Each row comes from the steps of one walk. Every step used is in the known rows, and no mark comes twice. Write the walk behind each row, first mark first.
In the rows, zero is written as 128.
Known rows
R-S-V-B-D-H: [116 103 129 166 154 103 107 140 110 147 100 234  82 159 153 135 121 134
 101 189 137  78 216  83 131  65 184 102 106 143 174  71 146 212  92 143
 103 126 131 156 207 164 117  95 129 143  68  57 196  61]
V-B-D-H-S-R: [140 139 128 166 125 131  73 146 118  95  69 201 102 175 135 157 140 114
 115 146 128  96 201 111 146  86 180 106 123 184 184  98 152 177  90 112
 107 118 139 170 185 163 128  89 157 141  78  85 193  60]
D-V-B-S: [145 115 122 148 153 104 125 137 136  75 117 143 117 140 102 128 101 129
 131 181 133 131 145 155 136 107 165 130 173 135 148 103 131 161  85  98
 149  65 126 143 172 139 153 112 129 121  85 123 165  94]
J-R-V-B-D-H: [120 114 150 148 125 112  91 148 112  97 110 219  58 166 180 175 139 154
 110 202 126  92 225 100 110  84 186 110 102 166 155  89 128 199  93 124
 107 127 139 145 190 153 139  92 115 179  92  73 176  58]
B-D-H: [ 91 129 132 140 124 128 108 132 104 112 112 170  75 145 159 134 144 142
 137 160 125  92 184  95 149  80 178 111 108 167 169  97 121 158  99 139
 140 111 123 127 137 152 121 107 139 145  95  72 155  71]
V-H: [105 130 123 142 120 124 152 136 107 109 131 119 107 143 140 147 153 134
 145 136 126 117 139 134 122 102 124 165 146 121 165 100 152 146  91 130
 140 117 127 136 158 115 134  93 148 146 101 105 147 104]
S-H-V-B: [125 132 123 152 101  92 118 159 101 115 108 133 124 141 146 153 142 127
 110 144 153 118 192 145 154 106 140 153 155 115 170  94 137 126  72 120
 113 104 117 127 178 141 160 108 142 171 108 100 152 101]
V-H-S-B: [ 96 103 132 121 104  98 130 139 135 131 101 115 121 177 127 177 164 135
 161 138 125 116 142 155 120 122 114 143 182 130 195 100 176 140  88 128
 134 150 148 183 163 127 136 103 152 123  70 122 158 100]
D-H-S-V: [106 112 165 134 103 118 101 157 122 148  91 162 104 163 122 163 135 126
 134 163 136 100 191 122 151  81 146 110 168 153 189 110 153 182 103 135
 130 123 133 178 150 120 128 120 171 112  83  83 172  68]
D-H-V-B-S-R: [157 120 111 153 120 139 108 187 114  97  76 204  99 149 115 159 101 115
 111 142 146 115 191  80 141  77 182 101 159 166 156 112 130 170  63 141
 117  99 101 155 189 141 144 107 169 116 103  99 161  50]
R-S-B-D-H: [ 76  99 110 141 130  96 115 123 122 143  98 198  78 147 177 148 149 164
 133 182 129  97 201  74 130  97 166  89 103 142 182  73 156 179  92 158
 131 136 143 147 178 173 106 112 125 134  84  78 159  67]
S-R-V-B-D-H: [138 129 126 170 146 118  66 146 101  92  77 203  50 155 154 151 142 138
 118 172 156  99 236  71 112  64 180 107  97 163 150  93 157 187  97 140
  87 113 118 153 205 127 111  85 138 157  80  90 163  43]
H-S: [126 124 159 136 101 123 110 130 115 102 119 113 132 144 117 168 146 122
 133 144 130 107 142 169 148 120 132 133 162 148 190 109 147 146  99 107
 162 128 136 166 131 135 142 127 161 133 117 123 159  97]
S-H-V: [102 146 130 134  84 118 130 158  95 119 113 110 109 116 149 176 156 126
 127 141 154 118 186 136 152 110 125 153 142 123 176 104 144 124  86 127
 132 111 115 125 159 130 157 122 159 159 132  99 142  95]
V-H-S-R-J: [129 142 135 163 112 156 132 160 126  88  84 121 106 154 101 176 179  96
 131 119 127 108 130 145 126 112 112 157 146 161 185 102 217 172  86  96
 119 140 144 167 197  93 117  97 182 137 108 116 151  67]
J-R: [120 123 136 138 112 124 141 152 118  92 145 146 105 145 177 168 121 122
 119 165  98 126 168 149 121 134 133 136 139 157 155 118 134 161  88 132
 136 128 146 145 140 155 151 113 118 153 134  95 157 101]
S-H-V-B-D: [121 137 122 132 109 102 111 146 100 111 100 157 101 149 146 160 155 121
 110 156 159  99 196 134 149  95 159 159 119 138 181  90 128 131  68 113
 116 121 107 128 178 163 158  99 140 186  97  89 178  89]
H-S-B-D: [106 108 154 103 111 109 100 119 130 114 102 138 113 163 127 172 161 126
 143 157 126 103 162 143 134 117 147 116 148 164 208 100 157 144  94 119
 132 166 136 185 136 167 138 117 145 138  83 117 170  75]
J-V-B-D-R: [157 133 139 137 151  92 102 122 134 104 109 160 108 177 155 161 134 127
 108 192 113 103 172 120 117 104 164 116 123 167 158  81 145 180 104 100
 111 111 114 147 160 163 163  93 130 206  91  97 211  71]
H-S-V-B: [149 102 169 142 125  99 104 144 122 125 102 146 128 178 102 149 127  97
 114 160 144 104 177 163 145 100 145 139 190 135 183 104 155 176  95 114
 110 136 137 190 164 131 139 108 144 133  69 104 176  84]
D-B-S-V: [103 102 134 126 141 128 124 160 114  98 121 146 107 113 126 126 117 110
 159 195 136 118 168 129 115  95 156 147 174 154 169 117 140 165  94 152
 135 112  94 174 153 114 127 127 165  84  82  97 158  60]
B-D-R-S-H: [103 156 120 160 114 123 110 122  95 109  93 168  83 123 166 178 153 145
 134 203 123 106 208 127 124 110 148 110  69 137 168  66 163 167 108  93
 129  96 125 143 197 173 138 124 132 196 115  93 207  84]
B-S-H: [104 152  99 137 118 127 110 150  89  71 114 112 117 123 140 152 146 128
 164 157 140 121 154 143 146 107 124 132 153 137 158 118 113 134  85 106
 154  69 124 160 156 141 146 124 156 126 109 105 157 110]
V-H-S: [112 129 142 134  98 127 131 139 119 116 110 115 125 159 118 174 160 136
 152 131 124 105 123 166 131 114 119 166 165 131 193 102 162 149  91 101
 153 131 138 162 157 119 144  99 165 137  97 128 165 102]
J-R-S: [117 112 130 153 122 118 140 151 118 103 138 170 111 133 176 181 127 130
 104 185 102 122 172 139 112 133 135 127 117 149 165  92 146 190  90 126
 138 138 156 142 171 171 139 127 116 157 143 101 174  97]
R-J-V: [115 119 131 139 149 112 134 137 136 107 133  97 120 137 147 155 166 113
 114 157 128 115 126 112 145 110 111 142 149 163 160  95 165 178  91 115
 133 137 123 131 148 102 137 123 162 158 134 106 135  82]
H-V-B-D-R: [157 118 166 128 116 120 122 134 121 119 100 182  82 163 110 170 117 124
  97 168 128  96 195 125 132 106 197 128 119 143 180  80 151 151  90 107
 112 133  89 127 166 169 167 101 125 200  96 102 196  49]
S-V-B-D-R-J: [152 113 171 148 154 132 127 134 135 112  91 178  67 164 102 138 125  91
 108 186 123  97 193 119 135  86 186 125 121 149 173  68 188 185  88  98
  89 128 111 154 201 135 132 100 124 187  71  66 188  38]
D-R-V-B-S-H: [148 145 134 156 107 107  75 151  89  75  85 137  90 135 125 184 139 146
 163 205 145 124 203 139 122  96 150 116 139 116 136  91 157 168  98  85
 125  55 112 178 209 120 160 116 149 161  93 118 178  82]
V-B-S: [146 121 117 146 143 114 120 146 112  72 130 146 131 148 126 127 118 115
 137 159 128 112 141 138 140  96 164 133 173 137 154 107 115 157  75 105
 145  97 120 161 149 149 151 110 137 120  88 114 163  98]
R-V-B-D: [139 120 161 142 137  96  82 122 107  91 116 151  76 149 138 144 151 133
 123 185 161  79 185 122 123  88 174 138 112 141 164  84 140 170  94 103
 112 132 113 148 167 136 134  95 126 169  89 113 161  64]
D-H-S: [101 119 152 147  87 130 106 131 112 124 102 149 115 153 133 163 148 135
 144 149 132 103 175 131 164 104 152 111 157 158 181 111 147 165 102 125
 156 112 141 156 133 136 134 121 164 117 105 108 155  89]

Write each row's walk
[160 127 106 172 172 108 119 161 140  84 104 132 120 154 150 145 152  88
  96 151 139 124 152 109 137 103 115 140 148 169 140  94 183 184  73 112
  89 125 138 145 185 102 136  98 151 161 116 106 144  62]
S-R-J-V-B
[120 114 147 155 133 103  75 126 101 108 101 186  62 158 151 140 150 157
 124 183 156  87 212  84 130  64 188 112 105 144 157  85 138 184  98 125
 114 111 119 143 179 134 121  93 133 156  78  84 152  56]
R-V-B-D-H
[176 135  94 147 164 115  94 168 124  67 100 151 133 157 145 160 123 101
 122 163 135 130 149 111 117  94 122 118 170 174 134 118 132 187  77 114
 104 101 123 180 169 131 160 104 158 128 104 118 180  83]
J-V-B-S-R
[145 135 155 147 131 115 116 120 118  96 103 173  87 163 137 138 123 119
 113 176 109 100 190 133 133 106 186 123 113 145 162  80 154 156  99 103
 117 101 115 144 161 166 148  98 115 190  87  97 196  68]
V-B-D-R
[124 147  93 160 132 100 101 149  98  66 112 132 129 144 143 136 137 123
 154 161 139 120 162 148 149 101 134 134 158 120 151 102 117 146  72 102
 132  64 130 160 175 147 157 111 144 134  91 102 164 118]
V-B-S-H
[140 127 177 139 106 118 107 130 106 106 103 122  71 131 131 188 134 140
 146 197 143 117 199 125 111 103 151 118 125 128 144  90 188 164 123 112
 129 105 106 151 161 107 138 122 139 166 115 127 152  58]
D-R-V
[111 123 140 135 118 116 121 138  95 110 116 119  73 138 140 168 159 156
 153 161 152 106 159 129 103  94 128 161 137 107 155  97 171 161 106 118
 129 126 112 147 179  91 121 102 154 156 105 124 135  84]
R-V-H
[107 120 122 154 139 112 107 124 106 108 108 191  89 165 152 117 134 135
 120 155 130  93 196  93 153  80 196 115 118 155 166  89 120 162  84 134
 121 105 135 126 160 157 129  91 126 153  76  69 160  78]
V-B-D-H
[126 149 129 139 124 145 117 141 131  93  70 157  83 158  93 175 149 130
 119 153 125 123 154 158  99 107 137 147 124 173 193 100 186 164 101  85
 123 116 131 163 200 130 121  88 163 152  87 117 197  67]
B-D-V-H-S-R
[131 144 154 130 123 136 123 113 117  96 111 151  78 143 141 158 133 127
 130 182 109 107 181 125 125 104 173 117 109 153 164  89 152 149 108 109
 137 113 107 136 147 162 143 116 133 180 110 100 187  63]
B-D-R
[142 137 113 155 154 130 120 161 137  90 106 111 114 134 149 168 159  97
 111 152 131 128 149 105 132 105 101 133 135 180 149 103 188 178  86 123
 108 131 123 145 170  96 134 116 165 155 138 108 144  57]
S-R-J-V
[103 104 133 116 149  89 135 117 140 110 114 137  81 144 135 138 135 149
 128 186 122 134 177 126 117 118 156 123 138 157 178  98 165 141 105 132
 121 120 131 136 154 156 122 113 106 148  78 101 156  73]
S-B-D-V
[154 107 134 128 123 119 122 157 119  97 120 154 126 144 100 157 110 117
 118 147 147 104 148 135 142  92 171 134 181 137 170 108 110 149  68 111
 139 122  92 149 155 148 161 118 157 130 103 120 162  80]
H-V-B-S
[141 102 145 150 145  97 124 148 118 119 127 151 111 163 133 125 115 104
 109 164 137 108 187 136 140  91 150 142 165 125 157  98 149 167  91 136
  99 119 131 153 166 131 135 100 130 141  84  89 167  84]
S-V-B
[116 129 141 127 148 116 128 114 132  96 121 140  80 136 121 135 129 141
 116 178 123 116 164 140 132 114 163 139 118 158 175 100 144 149 109 105
 138 107 120 122 149 146 126 108 127 159 101 106 163  77]
B-D-V
[128  98 161 157 112 109  98 154 122 142  90 179 117 186 120 150 129 121
 119 162 140 100 201 128 156  82 165 114 176 141 180 103 151 187  86 132
 110 115 147 183 168 128 138 100 155 121  64  69 175  77]
D-H-S-V-B
[134 141 138 137 103 114 116 142 104 109  81 168  89 153 134 177 140 130
 116 175 140 103 217 132 133 102 174 132 111 132 176  74 149 138  85  94
 106 104 100 134 191 167 170 105 138 209  99  84 204  67]
S-H-V-B-D-R
[133 137 112 152 120 100  76 152  91  69 107 124 104 133 136 158 153 146
 160 187 167 117 182 135 128  89 131 127 151 113 141 100 130 161  84  95
 125  80 116 169 199 116 153 114 153 135  89 117 154  94]
R-V-B-S-H
[ 96 118 169 123 108 139  93 144 116 142  84 184  92 168 113 168 140 126
 131 165 140  82 196 115 139  79 163 102 136 178 202 108 133 190 110 127
 130 140 126 176 152 146 126 112 172 127  77  70 196  51]
B-D-H-S-V
[134 147 129 148 107 142 120 157 116  99  82 129 117 162 120 178 153 108
 137 120 125 116 146 153 115 110 109 151 152 155 176 113 180 153  93 114
 123 130 141 177 178 107 131 100 175 133 105 123 175  85]
V-H-S-R
[129 109 173 128 106 122 109 147 121 131 107 129 123 153 106 173 133 109
 127 159 139 100 169 158 140 101 133 128 176 147 186 111 156 168 106 117
 127 142 129 179 144 126 136 123 166 121  98 109 171  79]
H-S-V
[131 131 182 134  83 129 107 140 110 119  83 120  86 162  96 220 168 150
 153 178 139 107 176 158  94 100 138 132 140 121 177  89 203 172 123  88
 134 122 114 176 193 100 146 107 172 169  97 144 183  63]
D-R-V-H-S
[133 141 125 147 121 134 109 164  96  92  92 126  62 139 140 181 158 136
 143 155 151 121 178 114  89  85 118 149 122 135 149 105 192 168 105 132
 102 125 118 153 201  77 111  91 166 148 112 127 144  61]
S-R-V-H
[112 141 114 119  94 130 117 172 100 102 105 128 114 117 121 179 141 130
 146 152 155 116 160 135 142 110 131 132 161 137 176 114 114 131  78 111
 147 106  93 151 160 145 161 134 177 133 125 102 162  90]
B-S-H-V
[149 106 148 138 115 101 131 151 119 117 125 146 115 148 124 148 117 117
  98 143 151 109 170 134 145 103 164 153 160 127 168  97 135 143  70 125
 121 135 108 126 155 139 157 112 136 164 111 112 147  77]
H-V-B
[163 119 187 134 124 123  93 132 129 122  79 184  97 187  94 175 122 103
 114 191 125  91 197 158 125  97 179 112 140 157 190  84 168 183 108  87
 108 132 118 189 180 161 154 102 142 175  62  97 231  52]
H-S-V-B-D-R
[139  94 140 167 146 101 135 172 123 125 127 210 108 164 167 170 103 111
  90 201 114 110 198 143 108 113 144 127 140 128 160  83 149 214  85 133
  93 137 164 162 203 163 138 102 106 159 106  79 193  89]
J-R-S-V-B
[125 127 115 168 107  88 119 156  98 123 112 162 124 129 144 166 140 136
 108 163 157 110 194 137 149 107 141 145 129 103 176  69 153 157  70 122
 114 114 129 127 204 150 146 115 140 173 111 100 169  92]
R-S-H-V-B
